What can hang from each mark
Q_755: Q_327 Q_328
Q_146: Q_327 Q_640 Q_755
Q_872: Q_327 Q_328 Q_755
Q_327: Q_328 Q_872
Q_328: Q_146 Q_640 Q_755
Q_640: Q_328 Q_755

Each row was made from one small tree. Brackets hold a mark, then the marks that hang from it, in the order of their numbers. Every link used is in the known rows. Write each row's tree.
Known rows
{Q_327 {Q_872 {Q_328 Q_146 Q_755}}}: [-0.948  0.580 -0.919 -0.597  2.078  0.775 -0.507 -0.225 -0.330 -2.815
 -0.847  0.146  1.625 -5.081 -0.096 -0.879 -2.536 -1.166 -1.806  0.706
 -0.578  0.352 -3.114  0.570]
{Q_755 Q_328}: [-0.947  4.019 -1.336 -3.109  0.568  1.447 -2.786 -1.659 -0.115 -0.145
 -3.118 -3.140 -0.909 -2.133  0.011 -0.975  1.174  0.585 -2.930  0.709
 -0.743 -2.580 -1.422 -0.507]
{Q_146 {Q_640 Q_328 Q_755}}: [-2.291  1.570 -1.411 -1.721  3.559 -1.709  0.254  0.286 -2.032 -0.574
 -3.655  1.320 -1.528 -1.042 -1.727 -3.272  0.580  2.238 -1.327  1.131
 -3.348 -1.178  0.991 -3.167]
{Q_328 {Q_755 Q_327}}: [-1.327  1.459 -3.265 -1.701  0.524 -2.117 -2.427 -1.588 -1.115 -0.582
 -1.673 -1.730 -1.790 -1.720  0.621 -0.477  0.975  0.873 -2.633  2.125
 -1.622 -4.163 -2.636 -0.366]
{Q_640 {Q_755 {Q_327 Q_872} {Q_328 Q_146}}}: [-0.741  1.964 -5.596 -1.259 -0.095  0.915 -0.823  0.114  1.147 -0.713
 -2.798 -2.836 -1.845 -1.992 -1.686 -1.930 -1.345 -0.073 -1.272 -1.377
 -0.085 -2.087 -0.041  1.356]
{Q_327 Q_872}: [ 0.789  4.641 -1.889 -3.112 -0.787 -0.007 -1.538  0.420  2.067 -1.806
 -1.544 -2.334 -0.679 -4.357 -0.148 -2.207 -1.008 -2.253 -3.935  0.975
 -1.821 -2.009 -2.965  1.396]
{Q_640 {Q_328 Q_146 {Q_755 Q_327}}}: [-1.023  1.035 -3.314 -1.287  1.486 -0.678 -1.568 -1.815 -1.689 -0.451
 -2.093 -1.329 -0.960 -1.627  0.073 -0.273  0.306  2.798  0.019 -0.087
  0.133 -2.311 -0.928 -1.307]
{Q_755 {Q_327 {Q_328 Q_146 Q_640}}}: [-1.895  2.724 -3.186 -0.943 -2.180  0.368 -1.540 -1.705  0.038 -2.979
  0.416 -3.130  0.783 -2.987  0.696  0.516  0.070  1.431 -1.431  0.498
  0.360 -1.027 -1.294  1.567]
{Q_640 Q_328}: [-0.028  4.219 -1.014 -2.972  1.515 -0.420 -1.011 -1.104 -0.004 -0.629
 -2.755 -1.945 -0.475 -2.485 -0.521 -1.782  0.598  1.524 -1.973  0.591
 -1.391 -1.696 -1.494 -1.529]
{Q_327 {Q_328 Q_146 Q_755} Q_872}: [-1.083  2.989 -1.896 -1.390  1.144  1.846 -1.408 -0.485  1.320 -2.851
  0.575 -1.302  0.698 -4.057  0.127 -0.862 -2.146 -1.262 -1.687 -0.592
 -0.363  0.438 -3.369  1.651]
{Q_872 Q_755}: [-1.274  3.407 -0.361 -3.371  0.569 -1.419 -1.855  0.593  0.569 -0.745
 -1.882 -0.774 -1.257 -2.851  1.166 -2.853 -1.030 -0.564 -3.266  1.842
 -2.387 -1.625 -3.119 -1.695]
{Q_755 Q_327}: [-0.349  3.722 -3.374 -2.197 -1.031 -1.467 -1.901 -1.264  0.667 -0.859
 -2.177 -3.370 -1.297 -2.424  0.200 -1.161  0.764  0.533 -3.982  1.347
 -1.426 -4.416 -1.737  0.482]
{Q_146 {Q_327 Q_872} Q_640}: [-1.137  3.246 -2.415 -1.143  0.307 -1.797 -1.179  1.345 -0.378 -1.830
 -1.315 -0.066  0.316 -3.292 -0.406 -3.662  0.311 -3.337 -4.024  2.931
 -2.078 -4.762  0.088  0.677]
{Q_146 Q_755}: [-2.130  3.262 -1.241 -3.032  0.600 -1.194 -2.444 -0.251 -0.713 -0.553
 -0.786 -1.107 -0.182 -1.865  0.122 -2.023 -0.993 -0.297 -3.482  2.644
 -2.346 -3.741 -1.592 -1.608]
{Q_640 {Q_755 Q_327 Q_328}}: [-1.671  2.131 -4.744 -1.654  1.355 -0.755 -1.151 -1.023 -0.379  0.307
 -3.871 -2.822 -2.696 -0.191 -1.531 -1.492  0.893  2.111 -1.970  0.321
 -1.713 -3.542 -0.059 -0.636]
{Q_146 Q_640 Q_755}: [-3.572  2.456 -0.739 -2.223  0.770 -1.309 -2.041  0.686 -2.487 -0.826
 -0.991  0.632  0.249 -1.235  0.069 -2.794 -0.077 -0.053 -3.914  3.231
 -3.037 -3.647  0.528 -2.105]
{Q_755 {Q_327 Q_872} {Q_328 Q_146 Q_640}}: [-0.337  2.244 -4.257 -1.699 -3.390  1.004 -2.190 -0.341 -0.245 -2.050
 -1.753 -3.634 -0.289 -3.457  0.166 -0.062  0.267 -0.400 -0.769  0.017
  1.330 -1.594 -0.628  2.505]
{Q_328 {Q_146 Q_640} {Q_755 {Q_327 Q_872}}}: [-1.722  0.598 -3.561 -0.598 -0.523 -0.507 -1.754  0.447 -1.384 -1.849
 -1.013 -0.055 -0.729 -3.016  0.372 -1.349 -0.470 -1.029 -2.191  0.715
 -0.738 -2.525 -0.670  1.042]
{Q_872 Q_327 {Q_328 Q_755}}: [-2.130  0.509 -0.697 -1.914  3.366 -2.711 -0.064 -0.982 -1.863 -2.147
 -1.433  0.409  1.947 -4.354 -0.081 -1.238  0.195 -1.269 -2.590  3.189
 -3.211 -2.531 -3.268 -1.572]
{Q_755 {Q_327 Q_872} {Q_328 Q_640}}: [-0.009  3.282 -4.282 -2.151 -2.731 -0.190 -1.832  0.036  0.072 -1.720
 -2.280 -4.129 -0.969 -2.548 -0.474 -0.797  1.307 -0.210 -1.313  1.219
 -0.432 -2.259 -0.965  2.353]
{Q_640 {Q_755 {Q_327 Q_872} Q_328}}: [-0.407  2.801 -5.634 -1.720  0.410 -0.510 -0.419  0.599  1.400 -0.508
 -3.398 -3.194 -2.585 -1.167 -2.313 -2.517 -0.343  0.164 -1.932 -0.198
 -1.947 -2.781 -0.415  1.091]

Write each row's tree
[-1.360 -0.876 -0.654 -0.552  0.472 -0.263 -0.701 -0.053 -1.920 -3.636
 -0.318  0.798  1.959 -5.495  0.656  0.218 -1.871 -1.221 -0.165  2.060
 -0.264  1.344 -3.319  0.394]	{Q_327 {Q_872 {Q_328 Q_146 Q_640 Q_755}}}
[ 0.505  2.499 -4.134 -1.619  1.063 -1.860 -0.490  0.453  0.171 -1.096
 -2.217 -2.231 -1.406 -1.752 -1.216 -2.003  0.340  1.083 -0.601  0.574
 -1.513 -2.254 -1.729  0.494]	{Q_640 {Q_328 {Q_755 {Q_327 Q_872}}}}
[-1.410  0.127 -3.713 -0.908 -0.229 -2.333 -0.897  0.562 -0.740 -2.435
 -0.510  0.632 -0.527 -4.130 -0.153 -1.790 -2.226 -3.512 -0.236  2.328
 -0.815 -2.543 -1.581  0.094]	{Q_328 {Q_146 {Q_327 Q_872}} {Q_640 Q_755}}
[-2.400  3.003 -1.542 -2.691  2.383 -1.461 -1.200 -1.287 -0.122 -2.252
  0.025 -1.095  1.010 -3.393 -0.070 -1.093  0.472 -1.539 -2.491  1.780
 -2.949 -2.385 -3.497 -0.531]	{Q_872 {Q_327 {Q_328 Q_755}}}
[-1.828  0.193 -3.073 -1.709 -1.018 -3.054 -2.536 -1.555 -2.704 -1.428
 -1.124 -1.349 -1.695 -2.056  1.279  0.779  1.592  0.772 -0.881  3.335
 -1.586 -3.084 -2.870 -0.328]	{Q_328 Q_640 {Q_755 Q_327}}
[-4.678  2.736 -1.187 -1.917  1.142 -0.321 -0.701  0.514 -1.611 -2.549
  1.141  0.748  3.286 -2.646 -0.423 -2.639 -0.992 -1.401 -3.243  1.593
 -2.352 -2.576  1.015 -1.099]	{Q_872 {Q_327 {Q_328 {Q_146 Q_640 Q_755}}}}
[-3.906  2.916 -0.320 -2.284  0.999 -0.634 -0.107  1.176 -0.298 -2.573
  0.102  0.991  2.063 -3.928  0.611 -3.607 -0.905 -1.608 -2.999  0.968
 -2.394 -0.469 -0.616 -1.196]	{Q_872 {Q_327 {Q_328 {Q_146 Q_640}}} Q_755}
[-3.376  1.501 -1.760 -1.858  2.637  0.181 -1.311 -0.409 -2.256 -0.200
 -3.833  0.260 -1.920 -0.638 -1.276 -2.344  1.158  1.188 -2.252  1.088
 -2.666 -2.022  1.171 -2.311]	{Q_146 {Q_640 {Q_755 Q_328}}}
[-1.133  2.918 -3.821 -1.876 -0.931  1.898 -2.657 -2.130 -0.176 -0.389
 -2.773 -3.898 -0.682 -1.996  0.266 -0.271  0.775  1.360 -2.423 -0.656
  1.195 -3.390  0.102  0.729]	{Q_755 Q_327 {Q_328 Q_146}}
[-2.481  2.011 -3.255  0.255  0.701 -2.041  1.059  2.654 -0.965 -2.494
 -0.962 -0.393  1.932 -1.736 -1.943 -3.886 -0.859  0.528 -3.711  2.633
 -2.842 -2.693  1.873  0.599]	{Q_146 Q_640 {Q_755 {Q_327 {Q_872 Q_328}}}}
[-3.830 -0.833 -1.231 -0.760  3.348 -1.832  1.627  0.142 -2.334 -2.563
 -2.289  2.803  2.379 -4.166 -1.291 -2.485 -1.387 -1.354 -2.802  1.783
 -3.085 -1.419  0.400 -2.287]	{Q_872 Q_327 {Q_328 {Q_146 {Q_640 Q_755}}}}
[-3.115  0.358 -1.489 -1.542  1.622 -0.259 -1.288 -0.414 -1.781 -1.017
 -2.164  1.747 -1.108 -2.689 -0.121 -1.896 -1.171 -0.391 -2.607  1.045
 -1.972 -1.586 -0.074 -1.960]	{Q_328 {Q_146 {Q_640 Q_755}}}
[-2.171  2.108 -0.397 -3.252 -0.350 -0.619 -2.346  0.178 -1.643 -0.884
 -2.325 -1.360 -1.194 -2.013  1.183 -1.616  0.899  0.504 -0.613  2.256
 -1.225 -0.172 -1.943 -1.723]	{Q_872 {Q_755 {Q_328 Q_640}}}
[-1.088  1.798 -3.466 -0.828  1.322 -1.909 -0.202  1.218 -1.513 -1.262
 -2.475 -0.496 -1.037 -1.246 -1.290 -2.564  1.207  1.346 -0.943  1.148
 -2.302 -2.182  0.418 -0.099]	{Q_146 {Q_640 {Q_328 {Q_755 {Q_327 Q_872}}}}}
[-3.493 -1.246 -2.218  1.044  1.992 -0.668 -0.548 -1.054 -3.493 -2.030
 -1.750  0.956  1.265 -2.268  0.231 -0.660  0.379  2.025 -2.077  1.664
 -0.701 -1.811  0.377 -1.023]	{Q_872 {Q_328 {Q_146 Q_640} {Q_755 Q_327}}}
[-3.285  0.451 -1.664  0.426  1.072 -1.126  0.550  1.125 -1.667 -1.895
 -1.845  0.961  1.390 -2.538  0.274 -3.099 -0.671  1.675 -2.903  1.341
 -1.079 -0.731  0.958 -1.285]	{Q_872 {Q_328 {Q_146 Q_640}} {Q_755 Q_327}}
[-2.987  3.487 -0.659 -1.218  0.611  2.134 -1.323 -0.906 -0.147 -2.419
 -0.286 -0.576  1.391 -3.338  0.167 -1.325 -0.201  0.561 -3.476 -0.185
 -0.603 -0.426 -0.010  0.158]	{Q_327 {Q_328 {Q_146 Q_640}}}
[-1.306  2.366 -3.474 -2.033 -1.875 -0.551 -2.385 -1.658 -1.527 -0.851
 -2.652 -3.712 -1.149 -1.510  0.374  0.254  2.478  1.518 -1.390  1.858
 -0.327 -2.985 -0.557  0.484]	{Q_755 Q_327 {Q_328 Q_640}}
[-1.309  3.048 -1.744 -1.206  2.234 -2.807  0.570  3.369 -0.580 -1.276
 -1.940  1.114  0.033 -1.762 -0.907 -6.033 -0.119 -1.119 -1.453  2.177
 -2.532 -2.197  0.913 -1.530]	{Q_146 {Q_327 {Q_872 Q_755}} {Q_640 Q_328}}
[-1.622  3.475 -2.201 -1.197 -0.215 -2.362 -0.203  2.258  1.187 -3.178
  1.023 -0.912  0.840 -3.130  0.186 -3.727 -1.024 -2.412 -1.191  2.851
 -1.784 -0.912 -2.356  0.916]	{Q_146 {Q_327 {Q_328 Q_640} {Q_872 Q_755}}}
[-2.612  1.643 -0.742 -1.773  0.773 -0.872 -2.031 -1.716 -1.731 -2.570
  0.281 -0.884  0.112 -2.675  0.784  0.486  0.764  0.880 -0.742  2.605
 -1.876 -0.110 -3.542 -0.422]	{Q_327 {Q_328 Q_640 Q_755}}
[-2.984 -1.733 -0.352 -1.349  1.368 -2.201 -0.695 -1.419 -3.761 -3.348
 -0.444  1.563  2.845 -5.591  1.106  0.686 -0.483 -1.687 -0.353  3.270
 -1.345 -0.722 -3.015 -1.479]	{Q_872 Q_327 {Q_328 Q_146 Q_640 Q_755}}
[-2.523  0.155 -1.582  0.926  3.619 -2.228  0.257  1.332 -2.450 -2.611
 -1.186  1.880  1.871 -3.020 -0.742 -3.181  0.053 -1.908 -2.488  3.674
 -2.394 -2.957 -0.267 -0.443]	{Q_146 {Q_327 {Q_872 {Q_328 Q_755}}} Q_640}
[-1.613  3.312 -3.784 -1.200  0.377 -2.116  0.284  2.578 -0.964 -1.133
 -1.500 -0.955  0.167 -0.276 -2.064 -4.172  0.053  1.493 -2.085  1.487
 -2.424 -3.154  2.365 -0.285]	{Q_146 {Q_640 Q_328} {Q_755 {Q_327 Q_872}}}
[-1.664  2.764 -2.496 -1.564  0.946  1.430 -3.143 -1.888 -1.039 -0.219
 -2.067 -1.932  0.350 -2.447  0.465 -1.066  0.505 -1.024 -2.167  0.818
  1.346 -4.557  0.125 -0.548]	{Q_755 {Q_328 {Q_146 Q_327}}}
[-0.477  1.432 -1.033 -1.141  2.369 -0.652 -0.139  0.412 -0.095 -2.548
 -1.497 -0.270  0.999 -4.150 -0.641 -1.576 -1.211 -0.836 -2.441  1.781
 -2.000 -0.374 -3.409  0.388]	{Q_327 {Q_872 {Q_328 Q_755}}}
[-0.124  1.745 -3.278 -0.537 -1.471 -2.002  0.467  0.777  0.253 -3.498
 -1.334 -2.409  1.157 -4.251 -0.763 -1.034 -0.289 -0.051 -2.150  2.483
 -1.428 -1.100 -1.764  2.229]	{Q_755 {Q_327 {Q_872 {Q_328 Q_640}}}}
